Each row was made from one small tree. Brackets hold a mark, then the marks that hang from it, in the order of their numbers. Every link used is in the known rows. Write each row's tree.
Known rows:
[Z_264 [Z_424 [Z_587 Z_45]]]: [-22  15 -29 -14 -12 -12 -10  -3 -28 -16 -20   9   9  -5 -12  20  30  14
  19  -6  61  -1 -11  25  19]
[Z_506 [Z_45 Z_587] Z_191]: [-31  26 -12 -18   2 -19 -17   1 -16   9 -30  11  22 -29 -10  22  28  67
  11  -6  27 -23 -21 -10 -12]
[Z_530 [Z_587 [Z_45 Z_506] [Z_424 Z_264]]]: [-16  52 -23   0 -26 -39  21 -19 -17 -31 -21 -12  -5 -27  -4  16 -14   8
  -4  28  80 -26  10  -5   1]
[Z_45 [Z_587 Z_424]]: [-15  15  -4 -13   1 -20 -27 -18 -22  -4  -9  17  10 -24 -21  26   5  25
  15   3  52 -23   1 -12  -2]
[Z_424 Z_264 [Z_587 Z_45 Z_530]]: [-21  29 -33  -7  -6   0   4 -21 -24 -22 -28 -12  33   4 -12  12  24  14
   4   3  46  -2  -6 -11  15]
[Z_424 Z_264 [Z_587 [Z_45 Z_506] Z_530]]: [-17  31 -28  -5   1 -10  26 -17 -20 -34 -39 -14  16 -10  -8   6  14  12
  -3  12  56 -17  -2  -5   9]
[Z_45 [Z_587 Z_530]]: [-16   6  -7 -13   4  -2 -14 -11 -16 -14 -29  -5  32 -27 -23  11  24  22
  20  -2  45 -25 -16 -19   1]
[Z_587 Z_424 Z_530]: [-15   7 -11 -16   6   6 -22 -25 -20 -27 -11   4  18 -19 -20  23  13   5
  12  13  35 -22  13 -20  -6]
[Z_530 [Z_587 Z_45 [Z_424 Z_264]]]: [-21  50 -30  -2 -30 -30   1 -24 -22 -20 -10 -10  12 -11 -10  23  -3  10
   1  20  73 -12   5 -10   7]
[Z_50 [Z_191 [Z_506 [Z_45 [Z_587 Z_424]]]]]: [-27   9  -3 -35   9  -4 -23  15 -25  -7 -20  12  10 -46 -28  19   9  58
  25  20  50 -35   0   2 -29]
[Z_587 [Z_45 Z_506] [Z_424 Z_264] Z_530]: [-15  26 -13  -8   3 -11  19 -21 -18 -38 -22 -16  15 -34 -15  11   0   2
   6  28  59 -20  16 -16 -15]
[Z_191 [Z_506 [Z_45 [Z_587 Z_424]]]]: [-19  16  -7 -25   8 -18 -28  -8 -11  -9 -22   9  15 -40 -34  19  13  45
  27  16  53 -39  -5   3 -19]
[Z_45 Z_506 [Z_587 Z_424]]: [-11  17   2 -12   4 -30  -6 -12 -16 -17 -18  14  -5 -38 -16  20  -4  24
  10  11  60 -37   5  -5  -9]
[Z_18 [Z_264 Z_424]]: [  1  -7 -18   3  -4 -27  -5 -24 -14 -25 -17   9   6 -22   4  17  23  20
  17  -1  36  -9 -10   7  16]
[Z_45 [Z_587 [Z_424 Z_264]]]: [-11  26  -9  -8 -15 -29 -15 -28 -26   3 -10  14  18 -35 -11  29   2  24
  11  10  49 -19   2 -29  10]
[Z_506 [Z_191 Z_50]]: [-21   1 -20 -30 -22  -3 -25 -25 -10   3  -4  21  16 -19  22  27  31  29
  -9 -10  -3 -40 -15 -20  -7]
[Z_50 Z_191]: [-18  12 -11 -22 -20   3   4  14 -22 -11 -10  17   4 -17   2  11  14  28
   2  -2   8 -26   1  -4  -3]
[Z_50 [Z_191 Z_506]]: [-11   0 -15 -35 -24   7   1   9 -13 -16 -13  10  -4 -28  -5  -1  19  29
  12   8  14 -42 -14  -1  -8]
[Z_506 Z_45 [Z_191 Z_50]]: [-30  12 -20 -27  -8  -7 -21 -12  -9   6 -14  19  28 -24  14  31  35  47
  -9  -5  -7 -41  -6 -10 -19]
[Z_50 [Z_191 [Z_506 [Z_45 Z_587]]]]: [-25  11  -8 -33  -3  -4  -5  26 -18  -4 -30   6  18 -43 -20   6  21  60
  22   9  36 -41 -18   7 -20]
[Z_424 Z_264 [Z_587 Z_45]]: [-19  40 -33  -4 -20 -17   8 -17 -22 -10 -19   4  17   9  -4  14  17  21
  -3  -4  39  -7  -7  -1  21]
[Z_191 Z_50 [Z_506 [Z_45 [Z_587 Z_530]]]]: [-22 -11 -13 -32   9   0 -26 -13  -5 -11 -35  -6  50 -49 -20  16  37  36
  24  10  37 -56 -20  -7 -23]

Write each row's tree:
[-22  20 -21 -11  14   0  13  -5 -15 -43 -39 -12   9   0 -16   3  17  11
  -1   4  59 -21  -3  13  -5]  [Z_424 [Z_587 [Z_45 Z_506] Z_530]]
[-11  24 -29  -8 -10  -3  -3 -30 -27 -16 -29   3  29  -8  -3  19  23  16
   2   3  28 -14  -6 -27  29]  [Z_424 Z_264 [Z_587 Z_530]]
[-30  22 -27 -20 -25 -20   2 -11  -7 -22 -21  -9   3 -19  19  17  13  25
 -17   5  53 -44 -20   1 -15]  [Z_530 [Z_587 [Z_45 [Z_506 [Z_191 Z_50]]]]]
[-22   1  -7 -26  -8 -20 -12 -17  -9   1 -22  16   8 -43  17  22  20  40
  -6  -3  30 -52 -22 -17 -12]  [Z_45 [Z_506 [Z_191 Z_50]] Z_587]
[-20   0 -13 -30  -6 -16 -23  -9  -1   1 -26  10  36 -43 -11  17  31  43
  18   2  29 -60 -19   5 -18]  [Z_191 Z_50 [Z_506 [Z_45 Z_587]]]
[-25   4 -29 -16   3   4 -14  -6 -32 -29 -28  -7  24 -10 -19  17  35   8
  27  -1  69   2 -12  12  13]  [Z_264 [Z_424 [Z_587 Z_45 Z_530]]]
[ -4  -3 -27   3   7 -27 -17 -30 -24 -25 -23  17   3  -2   4  25  25  26
  10  -6  48  -3 -14  14  31]  [Z_18 [Z_264 [Z_424 Z_587]]]
[-22  -1  -8 -33   6 -16 -41 -18 -10  -2 -15  13  30 -45 -19  31  20  40
  20  14  44 -55  -4   1 -26]  [Z_191 Z_50 [Z_506 [Z_45 [Z_587 Z_424]]]]
[-21   6  -8 -26  23  -2 -32 -12 -15 -20 -31  -7  31 -44 -42  18  19  39
  33  22  62 -35  -5  -9 -26]  [Z_191 [Z_506 [Z_45 [Z_587 Z_424 Z_530]]]]
[-23  25 -17 -20  -7 -13  20   0  -6 -21 -22  -3 -11 -16   2   1  17  31
  -3  -1  33 -27 -15   2 -21]  [Z_587 [Z_45 [Z_506 Z_191]]]
[-17   3 -14 -29 -16 -13  -4 -20  -5  -9 -14  17  -1 -33  26  21  21  26
 -14  -1   5 -54 -11 -13 -14]  [Z_45 [Z_506 [Z_191 Z_50]]]
[-15  17  -9 -10   0 -12 -18 -32 -28 -10 -18  -1  34 -40 -21  27   7  19
  18  17  56 -15   2 -43   7]  [Z_45 [Z_587 [Z_424 Z_264] Z_530]]
[-20  12 -16 -34 -11   4   4  21 -13 -13 -25   9  10 -34 -11   4  22  47
  14  12  10 -42  -6  10 -21]  [Z_50 [Z_191 [Z_506 Z_45]]]
[-24 -11  -7 -28   8  -4 -16 -19 -13 -11 -31   0  25 -49   8  22  26  34
   0   3  38 -48 -23 -28 -17]  [Z_45 [Z_506 [Z_191 Z_50]] [Z_587 Z_530]]
[-24  -1  -1 -29   3 -20 -29 -26 -18  -1 -10  21   2 -45  10  36   8  35
  -3   7  46 -47  -5 -23 -21]  [Z_45 [Z_506 [Z_191 Z_50]] [Z_587 Z_424]]
[-18  34 -18  -8 -18 -17   3 -23 -19 -14  -2   2  14 -14 -11  19   3  10
   7  12  42 -10  12 -11  -3]  [Z_587 Z_45 [Z_424 Z_264]]
[-33  16 -11 -21  17  -1 -21  -2 -20  -3 -39  -5  37 -32 -18  19  34  59
  15   0  36 -19 -20 -22 -18]  [Z_506 [Z_45 [Z_587 Z_530]] Z_191]
[ -6 -13 -26   0  20  -9 -21 -33 -28 -37 -31   2  19  -8  -4  23  30  19
  16   0  57   4 -14   2  27]  [Z_18 [Z_264 [Z_424 [Z_587 Z_530]]]]
